Each row was made from one path, in order. Every step used is in the known rows, and no mark comes twice. Write each row's path.
Known rows:
zumet-kufo: [-26.3  14.4 -11.1  -8.7  12.4   8.7   2.5  11.0   2.0 -23.6  -6.3  -0.5
   5.1   5.2  -6.8  38.4  -2.6  -8.3  11.2]
zumet-bosarur-kubo: [ -8.1 -20.4  -4.6   9.6 -13.0  -5.5   6.4  -0.9  -3.5 -35.6  19.0 -18.4
   1.1 -27.5 -12.8 -18.8  -1.2 -53.3 -12.1]
beput-bosarur-zumet-muvo: [-16.9   7.2  22.6  31.4  19.8 -15.1  -4.1   9.2  -2.3 -24.6   6.4 -11.2
 -10.7 -14.4 -13.2 -29.8  10.1  31.3  33.5]
kufo-zumet-muvo: [-11.5  31.3   5.6   4.7  34.3 -11.9  -2.8  10.6   4.0 -20.8  -6.6 -15.2
  -8.2 -17.4  -8.0  -8.3   7.2 -12.7 -31.9]
muvo-zumet-bosarur-kubo: [  1.9 -21.1   1.5   8.2 -13.9  -8.8   8.3   3.5  -6.6 -36.2  14.2 -17.1
  -0.7 -20.0 -13.7 -24.5  -3.8 -40.3  -1.0]
didud-beput-bosarur-berum-zumet: [  1.8   6.6   2.0  23.4  12.9  -2.0  23.8  12.1  15.0 -11.1  11.5  29.2
  -2.0 -11.4 -18.6 -19.6  10.3  53.5  28.5]
berum-bosarur: [ -8.4  17.6  -3.6 -16.6  22.6 -21.0  13.7  13.3   3.4 -25.3  25.4   9.5
   1.4  -1.1 -11.0 -17.1   0.1   8.6   3.1]
bosarur-berum-zumet: [ -0.8   9.1  -7.8   1.1  16.0   5.5  16.5  14.4  13.3 -14.7  20.2  36.0
  -1.6 -23.8 -12.0 -29.5  -0.4  37.4  25.0]
beput-didud: [-21.2  15.1  10.9 -25.1  28.5   6.7  15.5  12.2  11.0  -5.5   2.3  -6.6
  -1.8 -23.9 -14.5  -0.4  -1.2 -61.5  49.3]
didud-beput: [-13.1  16.9  14.0 -21.0  20.2  14.8  34.0   7.1  11.6   0.5 -16.6   0.8
  -4.2  -8.1 -26.4  36.6  -4.3 -23.4 -14.8]
muvo-zumet: [  6.3  14.5   7.3 -38.1  16.4  -2.7  12.6  17.8   4.1 -13.7  -0.2   6.8
  -6.1  -5.8  -8.0  -4.5 -14.4  12.9  26.8]
kubo-bosarur-berum-zumet: [ -3.5   5.0  -5.4   8.9  15.2   6.9  10.5  11.3   9.3 -25.8  25.2  31.6
  -1.5 -27.2 -17.9 -31.3  -1.0  27.7  18.2]
didud-beput-bosarur: [ -9.2  12.1  14.2  12.2  12.7 -10.2  23.2   4.0  13.7  -4.6  -8.5  -8.3
  -3.0   4.0 -19.1  28.3  13.1  21.4   8.7]
kufo-zumet: [  5.0  24.7  -6.1  -9.0  24.4 -22.9  -0.2   9.6  14.8 -14.3   0.5  17.9
 -10.3 -18.6   8.9  10.5  -2.8 -26.9 -50.7]
zumet-beput-bosarur: [-17.6  21.9   5.0  18.0  20.6  -1.5   0.5   5.9  13.6  -6.3   8.0 -21.0
  -4.2   0.7 -11.6  -1.1   6.5  28.7  -7.4]
muvo-zumet-bosarur: [  2.9  -0.2  18.8  -9.5   2.3   6.0  -4.8  12.3  -6.0 -24.9  22.7 -17.0
   2.5  -3.6  -5.9 -21.5 -16.1  13.1   4.0]
kubo-bosarur-berum: [-21.4   7.7  -2.8  -4.5  16.9  37.2   4.7   4.6  11.2 -26.1  29.2  -9.6
  -1.4 -34.0 -12.0  -2.4  -4.4  26.1   7.0]
beput-zumet-kufo: [-24.1  17.5  -0.5   2.5  10.3  -0.3  -4.8  12.7  -1.4  -6.6 -14.9  -3.7
   3.4  12.8  -9.5  34.2   0.9   6.9  27.8]
muvo-zumet-beput-didud: [-18.5  24.5  20.6 -11.6  35.0  17.8  12.3  17.5   8.2   2.1  -3.8 -20.5
  -6.6 -13.2 -22.2 -16.1  -7.2 -51.7  32.0]
didud-beput-bosarur-kubo: [ -6.5 -12.8  -2.0  23.5  -6.5 -20.3  27.9  -2.3   7.2 -21.9  -7.2 -11.9
  -4.7 -15.1 -22.6   7.8  16.6 -34.3   2.1]
kubo-bosarur: [-20.0   8.7  -0.7 -19.0  17.8   7.5  -3.3   2.5   1.8 -35.2  20.3  -4.8
  -1.9 -28.5 -17.7   5.2  -9.5 -31.9 -11.7]

Write each row's path:
[  1.3 -16.3  -5.0  22.5 -10.0 -18.9   1.9  -0.6  -1.6 -36.9  14.7 -11.8
  -2.9 -27.3  -5.4 -18.3   1.9 -59.1 -38.5] | kufo-zumet-bosarur-kubo
[ -0.5  -3.2   8.8   7.9   2.4  -2.8  -4.2   9.8  -2.6 -27.0  30.3   6.5
   5.7 -11.6 -10.1 -36.2  -8.6   5.0  -4.0] | berum-zumet-bosarur
[-12.9  19.9   1.3  29.8  20.8  21.2   4.6   7.6  20.9  -6.3  17.9 -16.5
  -6.2 -14.3  -2.2  -6.5   9.1  63.3  -7.9] | kufo-zumet-beput-bosarur-berum
[-18.5  15.2  15.1  13.3  23.6  15.1  -4.4  11.0   6.5  -5.9  14.3   2.0
 -14.5 -17.8 -10.5 -24.8 -15.2  -1.6 -19.6] | bosarur-zumet-beput
[-11.9  13.3  -2.0 -10.7  10.2   2.7   4.7  17.3  -2.8 -24.5 -12.9   1.5
   2.2  15.1  -8.0  30.1  -6.5   8.4  28.6] | muvo-zumet-kufo
[-16.7   9.2 -12.4  15.6  10.0   8.6   7.6  15.1   3.9 -25.6   1.2  22.1
   5.8   3.3 -11.0  13.5   3.2  28.5  28.1] | bosarur-berum-zumet-kufo
[-13.3   4.8  18.9  16.2   7.3  37.5   6.9   7.6   7.3  -2.3  20.8 -23.8
   1.5 -14.5 -11.2  -8.9  -2.1  51.0  11.8] | didud-beput-zumet-bosarur-berum
[-22.1  14.8  25.4  14.3  32.9   4.7   7.5  15.3   5.3  -5.0  11.5  -7.0
  -9.4 -16.4 -19.4 -31.8  -2.7 -47.7  34.0] | berum-bosarur-zumet-beput-didud
[-28.7  24.8  15.2  -9.4  36.7  21.5  10.0  13.2  11.7   2.1   1.2 -21.7
  -4.4 -20.2 -21.4  -9.7  -4.6 -63.0  20.5] | zumet-beput-didud
[-20.0  -0.9   3.1  16.3   5.0  -4.0  -4.7  11.8  -3.1 -28.0   0.6  18.3
  -3.4   0.8  -1.9  19.7  -4.4   4.2  30.5] | bosarur-zumet-kufo
[ -6.3 -18.6   2.7  17.4 -14.1 -10.7   2.6   0.4  -6.1 -23.8  13.1 -21.1
  -0.3 -21.4 -14.4 -21.4   1.4 -42.5  -0.9] | beput-zumet-bosarur-kubo
[-17.2  17.5   5.6  17.2  28.2   8.4   4.9  11.9   0.1 -28.6  10.6  -5.2
  -1.6 -23.3 -26.5 -37.9   7.8  27.0  16.3] | kubo-bosarur-berum-zumet-muvo
[ -1.2  -5.3  15.8  13.9  10.7 -30.1   2.3  13.2  -1.3 -27.9  30.2  34.5
 -11.9 -13.3  -2.2 -38.2  -5.0  18.7  29.7] | berum-bosarur-zumet
[-23.7  19.1  15.0  13.1  34.6  22.7   9.8  13.8   9.8  -6.2  10.2  -9.1
  -4.1 -24.2 -28.0 -27.9  -0.5 -46.0  27.3] | kubo-bosarur-berum-zumet-beput-didud
[-17.4  -0.8   4.2  24.7   6.6 -16.5  -1.7  14.1  -6.6 -34.6   8.8  21.1
  -1.7  10.3  -4.5   7.2  -0.1  14.3  30.4] | berum-bosarur-zumet-kufo
[ -5.7 -18.7   9.2  22.0 -14.1  -7.4  11.1  -0.4  -5.4 -19.9   4.0 -22.5
  -0.9 -18.3 -21.1 -11.9   3.0 -46.5  -7.7] | didud-beput-zumet-bosarur-kubo
[ -9.2   2.7  20.8   3.3   2.0   3.7 -14.1   7.6  -4.3  -7.0  20.7 -21.9
   3.3  -6.0  -7.1 -17.3  -8.9   9.6   4.9] | beput-zumet-bosarur
[-12.3  16.7   5.8  20.4  18.7  28.1   9.5  10.3  17.4  -6.2  17.4 -19.6
  -4.8  -9.6  -7.8 -10.9   5.0  76.3  18.2] | muvo-zumet-beput-bosarur-berum
[ -2.9  -9.0  19.4  27.5   3.1 -27.1  -2.6   7.3   5.5 -19.4  19.0  23.2
 -13.9 -15.1   2.0 -20.4   1.6  34.2  43.6] | beput-bosarur-zumet
[-23.2  17.5   9.2   8.8  10.5   4.7   8.2  12.0  -1.1  -0.5 -27.1  -5.8
   2.3  18.8 -19.4  46.6   3.0   0.8  19.0] | didud-beput-zumet-kufo
